Each row was made from one path, in order. Every step used is in the known rows, and no mark comes twice. Write each row's path.
Known rows:
a, s, j, w, r, f, x: [ 18  17  -8 -13  18  27  10  -7 -34 -35 -12  33 -19   1   2   6 -38 -24
   2  33 -15   0   6  -3  -5  -2 -23  -6  29  -7   0]
j, w, r, f: [ 16   1  -8 -21  -7   2  -2 -21 -33 -29 -14  28 -26  -8  34  23 -40   2
 -28  14  16  11  15  24   3  -4 -11  -1   8  -5  21]
x, f, r, w, j: [ 21  38  -6 -12 -15  13  -4   6 -30 -29 -22  10 -32 -17   6  25 -40 -19
  30  17 -22  12   2   5  19  21  -2  -1 -11  -2  -1]
n, j, w, r, f, x: [ 19  11  -8  -8  13  21   6 -19 -35 -29 -13  32 -24 -12  16  23 -50 -17
 -13  16 -11  10  12  11   7   4 -14  -7  20  -2  41]
x, f, r, w, j, s: [ 26  34  -5  -5  -2  34   0   6 -25 -39 -31  12 -30 -13  14  17 -37 -27
  35  44 -22  15   0   2  21  18  -2 -12   2  -1 -10]
j, m, z: [ 14   3   2  -5 -22 -17   9 -23 -21 -22 -41  24 -44 -18  24 -10 -39  23
 -26 -15  27  17  23  17  18 -13  -9 -15   4  -5 -22]
x, f, r, w: [ 22  30  -9 -27 -15  10   4 -11 -27 -26 -14  11 -42 -27  14  23 -43 -11
  19  16  -8   9   3  15  16   5   1  -7 -11  -2 -20]
g, v, j, w, r: [ 16   4  -4  -6  -6  -8   0 -14 -42 -42 -19   1 -28 -21  22   5 -44 -12
  -3   0 -15  12  13  25  11   3 -12   9  13  -4  26]
z, u: [ 16  10 -22 -18  -5 -35  16 -18 -24 -23 -23   0 -42 -18  30  11 -30  -7
 -19 -32  27  10  14  33  24   7   2 -10   4   1 -14]
z, m, j, v: [ 19  -3  -3 -15   1 -13   2 -12 -26 -29 -16 -10 -37  -9  28 -14 -31   5
 -13 -14  10  13  12  37  23  14  -8 -14  -7  -1  -5]
s, j, w: [ 17  13  -3  -6   7  -8   8   3 -33 -39 -18  16 -29  -1  11   1 -40 -22
  -6   0  14   7  18   9  22  -7 -12  -6   6  -2  -2]
e, j: [ 12  18  -8 -16   3 -30  14   5 -24 -23 -13  21 -37 -29   5   1 -33 -21
  -8   1  12  11  20  23  12   9  -2  -8   2   2 -12]
x, f: [ 17  21  -8 -18 -18  -7  15  -9 -22 -13 -25  19 -36 -23  35  12 -27 -17
 -18  -7  16  12   7  20  21   0  -1 -18 -12  -1   4]
m, z, u: [ 12   8 -22  -9  -9 -42  13 -24 -20 -24 -28  12 -42 -20  34 -11 -38  12
 -31 -30  23  10  18  22  23  12  -5 -14  -3  -1 -28]
e, j, m, z, u: [ 13   1  -8   0  -1 -40  12 -20 -16 -18 -35   7 -42 -11  15  -4 -37  33
 -45 -32  18  21  27  38  21  17  -7 -18  15   4 -46]
e, j, w, r, f: [ 14   4  -5 -19   9  -8  -1  -7 -31 -27  -7  30 -23 -12  16  21 -41  -1
 -30  23   3  13  19  30  -2  11 -12  -2  13   1  10]
u, z: [ 11  13 -16 -13  -9 -38  13  -7 -32 -21 -24  26 -42 -38  18 -19 -36   3
 -21  17  23  12  17  13  17 -15  -5 -15  -1  -3   0]
g, v: [ 15  12  -9 -16  -2 -24  15  -5 -27 -21 -20   5 -45 -44  16   8 -32 -24
   0 -19  14  12  13  21  16  -7  -3   1  -5  -8  -7]
x, f, r: [ 20  25 -14 -21 -15  11  10 -21 -27 -19 -24  20 -43 -32  30  11 -35 -23
   6  -1  -2  14  -3  13  26   2  -2 -19  -6  -3   5]
n, d: [ 20  17 -17 -11 -31 -18  17 -13 -23 -20 -19  19 -44 -26  31 -15 -29 -23
  -5   6  26  11  23  14  12 -10   0  -9   7  -2 -12]
u, z, m: [ 13   7 -24 -22  -7 -40   7 -17 -33 -19 -30   7 -44 -38  21 -28 -27  20
 -28  15  29  13  20  24  28  -9 -10 -22  -1  -5   0]
a, s, j, e: [ 20  26  -8  -8   4  -3  18  10 -30 -40 -28  11 -26  -6  -4 -15 -35 -45
  10  47  14   5   4  13   3   2 -13 -18  15  -7 -52]
g, v, j, m: [ 15   9   4  -1 -21 -14  11 -10 -28 -17 -30  -9 -35 -28  14  14 -31  -4
  -5 -32   7  19  19  25  16  -2  -2   0   9  -2 -17]
a, s, j: [ 17  21 -12 -12   6 -17  22   9 -25 -34 -17  19 -27 -11  -4  -8 -28 -38
  15   6   8   3  11   8   7  -6 -11 -14   5  -4 -31]
m, j, s, a: [ 25   7   3   0   9  -6  21  -2 -23 -35 -13  15 -24 -18  34 -26 -35 -34
  18   0  18  15   3 -13   9 -12  -2 -17  -1  11 -23]
v, g: [ 17  22  -9 -17  -7 -13  17  -9 -21 -30 -21  21 -36 -25  31   3 -23  -8
  -3  13  27  -1  22  20  14  11  -4 -16  10   0 -34]
u, z, m, j, w, r, f: [ 19  -9 -15 -18   0 -18 -10 -32 -41 -24 -13  12 -22 -14  39 -12 -37  42
 -36  19   4  16  18  21  10  -1 -21 -22   2   0  19]
w, r: [ 15   9  -9 -21 -12 -18  10 -20 -36 -34 -20  24 -39 -27  23   0 -38 -10
   1   3  10  13   8  16   6  -6  -6  -3   8  -5  20]
z, m, j, w, r: [ 24 -12  -8 -24   3  -6  -6 -30 -40 -42 -16   1 -32  -4  38  -9 -36  13
  -6  -4  -2  13  15  28  18  -3 -17 -15   6   0  34]
u, z, m, j, w: [ 20  -6 -15 -13   6 -27  -3 -21 -36 -30 -20   3 -34 -16  33 -27 -34  24
 -28   8  11  12  25  23  30 -11 -17 -26  -4   1  13]
r, w, j, m, z, u: [ 17  12  -4   5 -15 -29  -2  -7 -21 -30 -41  -4 -34   8  10  11 -41  37
 -18 -25  10  17  28  24  19  18  -5   4   5   0 -40]

Write each row's path:
[ 11  12   1  -7  11 -22  11  11 -23 -27 -16  15 -39 -19   1  -2 -37 -16
 -23  14  11  13  17  39  12  18  -3  -3   5   0 -14] : e, j, v
[ 15  19   1  -5  16 -14  12  10 -17 -32 -16  16 -35 -16  12  -3 -29  -2
 -21  37  14   3  23  43  10  36  -6 -12  17   3 -47] : e, j, v, g
[ 16   9  -2 -11   2   2   0  -7 -39 -33 -10  26 -16   1  17  17 -42  -6
 -14  11   5  12  11   6   2   3 -17  -1  13  -4   6] : s, j, w, r, f
[ 16  30  -4   0 -13  -5   2  11 -34 -33 -39   8 -30 -12  16  -2 -36 -34
   0  29  16  13   6  14  15  15  -6  -2   5  -6  -6] : w, j, e
[ 13  18   1   6  -2  -9   2  14 -27 -33 -29  12 -32  -6  12   2 -34 -20
  -9   5   9  14  11  24  20  18  -5   5   0  -6  14] : w, j, v
[ 17   2 -18 -17  -4 -40   6 -18 -35 -20 -18   3 -36 -31  28 -33 -29  20
 -14  -4  12  15  18  15  23  -4 -11 -28 -10   1  -3] : u, z, m, j
[ 18  20   4   3 -18   2 -10 -10 -28 -39 -37  15 -40 -12  -3   2 -52  22
  19   7 -11  18  18   3  16   7  -9   2   4  -6 -24] : f, r, w, j, m, z
[ 19  19   8  -5 -17  -8  -1   7 -28 -30 -31   3 -33  -1  -2  26 -36   7
   8   0  12  16  25  19  10  -1  -1   8   4  -3 -14] : r, w, j, m
[ 16   2  -4 -15  12 -14   2  -9 -36 -41 -17  26 -34 -13  11   2 -44  -6
 -16  24  -2  12  19  30   8   2 -12  -2  18   0  24] : e, j, w, r
[ 18   0  -6 -19  -2  -5   2 -23 -38 -44 -23  23 -37 -10  28   5 -44  -5
 -15  12  11  10  14  25  12 -15 -11  -1  13  -5  33] : j, w, r
[ 11  19  -8  -7 -16 -25  12   0 -29 -22 -16  -3 -31 -39  15   3 -32 -25
   8 -23  -1  11  14  17  14   9  -1   5  -3  -3 -10] : g, v, j
[ 20  23 -10 -28  -8  -4   3 -10 -30 -39  -8  10 -46 -29   2  15 -48 -14
  31  15   0   7  10  13  11  -2   1   2  -2  -4 -24] : f, r, w
[ 14  25  -5  -3 -19 -12   8   2 -34 -28 -27 -12 -31 -34  16  -3 -39 -34
   2  14   3  12   6  23  10  18  -3   2   5  -5 -30] : g, v, j, e
[ 17  29  -3  -6  -7  -8  12   6 -36 -35 -27   8 -29 -13   7  -9 -41 -34
   2  27  19  11   4   6  11   8  -9  -9  10  -5 -38] : s, j, e
[ 23   0 -10  -3  14 -25  13 -12 -31 -29 -23   3 -28 -30  30 -57 -29   6
  -3  23  21  20   7  -8  21 -12 -11 -30   2   9 -20] : u, z, m, j, s, a
[ 13  15  -6 -16  12  13   3  -9 -34 -23  -8  34 -28 -17  12  15 -44  -5
 -26  29 -11   8  15  13  -1  13 -13   1  25  -1  23] : e, j, w, r, f, x
[ 21  32   3  -2  -7  21  -8  11 -28 -35 -25   4 -34  -6   4  21 -45 -14
  16  29 -23  15  -2  21  20  31  -4   4  -8  -4  -2] : x, f, r, w, j, v
[ 13  16  -5  -8  -6  18   1 -14 -39 -22 -11  11 -23 -27  23  17 -44 -12
  -8   4 -23   8   9   6   3  14 -13  12  19  -5  24] : g, v, j, w, r, f, x
[ 14   6  -5  -8 -10  -2  -3 -13 -36 -26 -12   6 -17 -21  27  24 -40  -6
 -14  -2  -9  13  14  23   1  13 -11  11   8  -4  14] : g, v, j, w, r, f
[ 12   7 -10   6 -29 -33   7 -28 -20 -22 -37  -3 -31  -4  32  -5 -37  32
 -33 -44  14  18  24  29  24  18  -4 -13  11   5 -37] : v, j, m, z, u
[ 23  22  -6   4 -19   3  -6 -21 -22 -24 -45  -3 -38   2  18  19 -44  34
  -6 -16 -16  23   9  20  29  30  -7 -11   1   1 -34] : x, f, r, w, j, m, z, u
[ 18  26   1  -3   1   7  -9  12 -32 -47 -18   3 -39  -8  -9  12 -50 -15
  28  29 -15  12   6  19  14  25  -3  15   2  -7  -9] : f, r, w, j, v
[ 19  22  -2  -1  20   1  22  14 -18 -44 -21  17 -25   3   1 -14 -24 -21
   1  42   9  -5  15  26   5  22 -16 -19  21  -4 -63] : a, s, j, v, g
[ 22  -1 -18 -10   8 -19  10 -17 -29 -30 -26   4 -33 -28  36 -39 -27  14
 -10  26  11  16  16  12  25  -9 -13 -40   4   2 -13] : u, z, m, j, s
[ 16  14  -3  -2  15  -7  18  15 -24 -40 -19  14 -30   1  -8 -12 -32 -33
   1  21   6   5   7  24   7   4 -13  -9   9  -7 -31] : a, s, j, v
[ 17   9   1   3  -4 -13  17  -7 -20 -31 -37  26 -31  -2  -3 -21 -34   3
  -9   0  11  12  19   8   9 -13 -19 -22  12  -6 -50] : a, s, j, m, z
[ 20  -3  -2 -16  -5   2  -3 -22 -34 -30  -2  25 -18  -3  42  19 -42   1
 -15  -3  -1  12  13  15  -2  -1 -12  -7   0   1  16] : m, j, w, r, f
[ 18  19  -6   2   2   3  11  11 -24 -38 -35  19 -27 -13  23  -2 -25 -33
  11  20  11  14  12   5  21   5  -4 -11  10  -3   6] : w, j, s
